Every row comes from one small tree of marks. The marks that hang from a mark follow it in brackets, in alphabetical order. Every link used is in the known rows. Which tree was each row made from?
Known rows
lapuf[selab[guzef]]: [-15.8  -2.9  12.8  35.5  -2.3 -28.8 -13.4 -15.7   1.6  -6.7  14.8  -0.1
  -9.3 -13.4  10.1   7.7   9.9 -21.1 -21.8 -12.1   6.6  13.0]
lapuf[selab[guzef[dolo[pekoni] fiviza[podiv]]]]: [ -7.2  23.4  17.2  43.2 -13.1  -1.3 -17.4 -27.2  -8.1  -2.4  -2.5  -6.1
   7.0   9.1  14.5  -0.4   0.3 -13.7 -21.1   3.0 -27.8  15.6]
selab[guzef[dolo]]: [ 11.2  12.0  17.3  30.3   1.4 -12.1 -25.5 -19.5  19.1   0.0  14.1   0.8
 -17.3 -26.0  19.9 -11.1 -15.2  -6.5  -9.5 -20.5 -16.5  -4.2]
lapuf[selab[guzef[dolo[pekoni[fipuz]] fiviza[podiv]]]]: [  4.6  16.5  22.6  44.1 -19.2  11.7 -26.3 -16.9  -8.0  -7.3 -14.1  -4.7
  -2.9   7.1  23.2  13.9 -10.7 -29.8 -48.2   5.4 -27.4  22.9]
guzef[dolo[pekoni] fiviza selab]: [ 11.2  -3.2  -0.5  32.6  -2.3  11.1 -27.5 -18.0  -5.7   2.3 -23.5  -6.2
  10.7   2.0  16.8 -14.2   7.7 -22.2 -20.1  -7.8 -31.8 -15.0]
podiv[fiviza[guzef[dolo]]]: [ 11.9  -8.5   9.3  18.2   0.7   4.9 -20.6  -7.4  -0.2   0.8 -12.7  -6.2
  15.5   7.7  18.0 -19.9 -11.3  23.4   6.5 -18.7  -1.3 -33.2]
fiviza[guzef[dolo[pekoni[fipuz]] selab[lapuf]]]: [ 12.3 -22.7   8.1  37.4 -16.7  30.7 -31.8  -1.7 -15.4 -13.2 -53.4  -0.4
  -7.6 -20.3  17.4  10.7 -21.5 -34.0 -78.8 -29.3 -24.7  11.9]
dolo[guzef[selab] pekoni[fipuz]]: [ 17.3 -23.3  10.4  34.2 -21.5   0.2 -30.3  -3.4 -20.0 -15.5 -33.3   0.6
   2.7 -29.2  -6.6  -3.3   4.8 -30.4 -66.2 -15.8 -11.7   9.4]
guzef[dolo selab]: [  4.0  -8.6   6.6  32.1   2.0  10.7 -19.8 -11.0  -2.8   3.6 -10.2   2.2
 -12.4  -3.4  31.3  -3.5  -6.4 -21.9 -11.6 -13.6 -32.8 -14.2]
pekoni[dolo[guzef] fipuz]: [ 12.5 -15.7  30.0  15.2 -14.1 -16.7 -15.8   9.6  -4.4 -12.1 -10.4  -3.5
 -26.1 -22.0  -3.2   2.8 -33.7  -6.9 -39.0 -13.2  -5.4  -2.7]
pekoni[dolo[guzef[selab]]]: [  0.1 -21.7  13.1  26.1  -6.3 -17.0  -0.8  -7.1 -18.4  -0.5 -12.1  -2.5
 -22.1 -11.5  -2.8  -2.4  -7.1  -7.8 -13.9 -23.8 -24.8 -13.6]
fipuz[pekoni[dolo[guzef]]]: [  5.2 -21.7  18.8  24.3  -7.1 -56.0  -5.8   8.9  -0.5   5.3   5.6 -17.0
 -13.7 -11.0 -13.7   6.1  -3.4  18.1 -22.4  -6.9  -6.5 -21.8]
pekoni[dolo[guzef[fiviza selab]] fipuz]: [ 15.5 -24.9  12.2  25.6  -6.6  -0.4  -5.5  -2.5 -12.4 -10.3 -21.6 -11.1
 -26.7   4.3   3.3  -1.4  -5.5 -25.4 -29.1 -12.7 -33.8 -22.2]
guzef[dolo[pekoni] fiviza[podiv[tebab]]]: [  9.8  37.4  17.8  22.3  -8.8   6.9 -21.2 -10.4   0.1  -4.5 -28.3 -29.9
   6.0   7.0  20.6  -3.6 -31.0  16.4 -15.8  13.3 -29.3 -16.7]
dolo[guzef]: [  5.5  -4.5  11.9  23.4  -0.4 -23.0 -13.2  -6.4   6.2 -15.4   3.9  -7.9
   5.6 -27.5  -6.7 -23.8   5.1   3.2 -11.1  -3.0   2.4  -4.4]
dolo[pekoni[fipuz]]: [ 13.0  -1.7  22.1  12.0 -20.5 -11.8 -39.6   0.7  -2.4 -10.8 -20.5  -1.9
   4.6 -28.4   7.4  14.6 -20.3 -24.2 -64.6  -2.3  15.0  15.1]
guzef[dolo[pekoni] fiviza[podiv[tebab]] selab[lapuf]]: [  3.8  24.7  16.7  36.4  -4.6  21.8   3.5 -19.7  -8.7  -4.8 -42.4 -33.1
   7.3  10.5  21.5   1.9 -26.4   2.9 -53.7   9.9 -57.5 -11.2]
dolo[guzef[selab] pekoni]: [  6.2 -16.4   4.0  34.1 -13.8 -11.6 -21.7 -12.7 -20.3  -9.6 -22.3  -2.9
  15.7 -28.4 -15.0 -15.1  18.1 -14.3 -37.1 -18.6 -12.4   2.2]
selab[guzef[dolo[pekoni] fiviza[podiv[tebab]]] lapuf]: [ 11.3  43.7  28.0  33.5  -9.1  -2.4  -4.6 -25.5  14.8  -8.7 -18.4 -35.2
   0.9 -12.3   8.8  -4.5 -36.9  21.1 -51.8   0.7 -40.3  -1.8]
pekoni[dolo[guzef[selab[lapuf]]] fipuz]: [  5.9 -27.3  27.9  27.6  -9.5  -3.2   8.0   1.2 -13.1 -14.9 -25.6  -6.2
 -27.4 -19.3  -3.4   8.7 -30.3 -19.3 -78.1 -17.9 -31.3   3.7]

Write each row's tree
[ 19.3  -9.1  20.1  23.1 -20.2 -14.7 -33.9   3.9  -5.0 -19.3 -22.6  -4.2
  13.9 -39.3 -14.8  -8.2 -11.0 -12.4 -59.9  -7.5   9.0  14.8] => dolo[guzef pekoni[fipuz]]
[ 12.1  15.7  17.6  31.6  12.2  -7.6  -2.7 -27.4  32.6  -7.6  13.0 -16.8
  -7.0 -15.1  13.8 -23.3 -11.8  -6.4 -29.4  -4.9 -29.7  -6.8] => selab[guzef[dolo fiviza] lapuf]
[ 12.5 -12.5  -3.8  34.8  -6.2  -7.8 -17.3 -19.7 -11.6 -11.2 -20.9 -12.7
  19.2 -11.5 -13.2 -26.2  32.5 -16.9 -22.4  -7.8 -20.4 -11.7] => dolo[guzef[fiviza selab] pekoni]
[ 23.9   2.9  18.1  22.0  -8.5  10.0 -41.4  -1.8   8.3  -7.0 -23.6  -8.0
   5.9  -8.1  18.0  -7.6 -20.5 -22.2 -42.7   2.1  -9.8  -2.5] => guzef[dolo[pekoni[fipuz]] fiviza]
[  8.8  13.0   3.5  35.2 -14.2   0.4  -5.0 -16.4 -22.9 -13.1 -35.8 -32.5
   9.7   4.7  -1.9  -8.8   7.1   7.9 -23.6   5.6 -38.2 -18.4] => dolo[guzef[fiviza[podiv[tebab]] selab] pekoni]
[  2.6  22.2  14.1  35.3   6.6  25.9  14.9 -17.5   0.7  -6.2 -27.7 -36.7
 -10.8  21.5  35.4   0.5 -25.0   1.4 -33.0  14.4 -65.3 -24.7] => guzef[dolo fiviza[podiv[tebab]] selab[lapuf]]
[  3.4  -2.6  24.3  44.9 -17.9  -3.3 -40.8  -2.7  -7.8  -7.8 -13.0   6.2
  -4.2 -24.5  15.1   6.9 -19.3 -29.4 -66.2 -23.1  -4.2  28.4] => lapuf[selab[guzef[dolo[pekoni[fipuz]]]]]
[ 13.7  -5.5   6.8  34.7 -27.7  39.7 -39.5  -6.9 -27.9  -6.6 -47.3   4.8
 -19.9   1.1  30.7  29.9 -20.4 -34.9 -39.0 -16.3 -32.4   8.0] => fiviza[guzef[dolo[pekoni[fipuz]] selab] podiv]
[  0.9   8.1   1.4  36.9  -7.0  33.1 -17.4  -9.2 -18.1  -3.6 -36.5 -17.2
 -33.8  14.9  40.5  17.0 -22.7   0.6   5.6 -15.3 -43.3 -29.0] => fiviza[guzef[dolo selab] podiv[tebab]]
[  5.1  23.4  12.3  27.8 -21.5  13.7 -35.3  -4.1 -13.7  -5.8 -41.4 -18.5
  -5.8  -7.0  21.3  10.1 -39.8  19.2 -10.6 -12.5 -15.5  -8.4] => fiviza[guzef[dolo[pekoni]] podiv[tebab]]
[ -5.6 -20.9  -2.6  28.6  -0.7   3.9  -3.4 -16.0  -4.3 -11.5 -23.2  -8.1
 -14.3  -9.9  14.9   8.6   6.2 -24.0 -34.3 -18.6 -13.6  -4.1] => fiviza[guzef[selab[lapuf]]]
[ 15.4   8.8  16.4  23.7 -26.9  28.1 -44.4  -1.3 -15.5 -11.7 -37.5   3.9
 -12.2 -10.1  26.0  21.8 -34.6 -18.5 -35.2  -7.7 -11.0  14.2] => fiviza[guzef[dolo[pekoni[fipuz]]] podiv]
[  9.6  37.1  25.1  30.1  -9.2  -2.2  -5.3 -35.9  12.5  -7.2  -5.6 -15.0
   8.8 -12.7   7.8  -7.0 -20.2  -0.2 -48.2   6.4 -37.9  13.1] => selab[guzef[dolo[pekoni] fiviza[podiv]] lapuf]
[ 15.7  15.5  18.8  26.6 -27.1  26.7 -42.0   7.5 -13.7 -13.1 -51.1 -16.2
 -19.9  -8.6  26.0  22.2 -51.6   0.6 -40.8 -12.0 -14.5  -3.1] => fiviza[guzef[dolo[pekoni[fipuz]]] podiv[tebab]]
[ -5.9  33.5  17.6  46.9 -12.0  -1.5 -16.1 -17.3  -8.4  -4.5 -16.8 -26.0
   0.9   9.5  18.4   1.6 -15.5   7.4 -24.3   0.7 -30.6   0.0] => lapuf[selab[guzef[dolo[pekoni] fiviza[podiv[tebab]]]]]
[  6.9  -5.7   9.3  32.3  -9.7   6.0 -31.8 -12.2 -12.3   3.9 -23.7   3.2
   5.1 -16.1  17.6  -2.7  -8.1 -20.5 -33.6 -19.0 -25.4  -0.8] => guzef[dolo[pekoni] selab]
[ -6.0  10.3   8.9  23.2   1.1   8.0  19.6 -29.1  -1.7  -8.2  -9.8 -19.4
  -2.6  18.2  21.9  10.5   7.4 -21.1 -34.5  24.7 -44.2  -5.3] => guzef[fiviza[podiv] selab[lapuf]]
[ -8.5   4.6   4.3  30.3  -9.5  13.1   6.8 -13.9 -16.6 -13.6 -37.5 -28.2
 -23.9   4.6  24.2  26.7 -17.2   0.7 -35.6  -5.9 -31.6 -11.1] => fiviza[guzef[selab[lapuf]] podiv[tebab]]
[  7.3  -8.7  25.6  24.4 -11.0   9.8  24.3 -12.3 -14.9 -14.0 -25.3 -17.8
 -24.4  10.4   5.3  12.3 -20.5 -19.3 -60.3   9.8 -55.6  -2.8] => pekoni[dolo[guzef[fiviza[podiv] selab[lapuf]]] fipuz]
[  7.1  12.0  25.2  32.2   4.8 -11.4  -7.8 -22.6  25.4  -6.7  11.0  -6.6
  -8.1 -30.6  12.5 -12.6 -26.4  -2.8 -44.5 -15.2 -21.7   6.6] => selab[guzef[dolo] lapuf]
[ -2.0   7.0   8.1  39.9  -5.1  31.9   1.9 -10.6 -13.8  -7.6 -40.4 -24.7
 -25.7   8.1  34.9  14.9 -32.1   3.8 -28.6 -14.2 -50.4 -15.3] => fiviza[guzef[dolo selab[lapuf]] podiv[tebab]]
[ -4.1  18.3  12.1  25.4   3.3   7.8  21.5 -21.3  -3.2 -10.6 -25.3 -39.7
  -8.2  20.1  25.5  12.3 -10.7  -2.4 -39.1  20.9 -46.2 -19.8] => guzef[fiviza[podiv[tebab]] selab[lapuf]]
[  9.2  -5.4  15.1  36.7 -23.9  41.3 -20.1  -9.1 -25.5 -10.6 -54.3  -2.1
 -13.2  -6.6  25.8  26.5 -29.2 -32.4 -75.8 -11.1 -39.6  19.1] => fiviza[guzef[dolo[pekoni[fipuz]] selab[lapuf]] podiv]
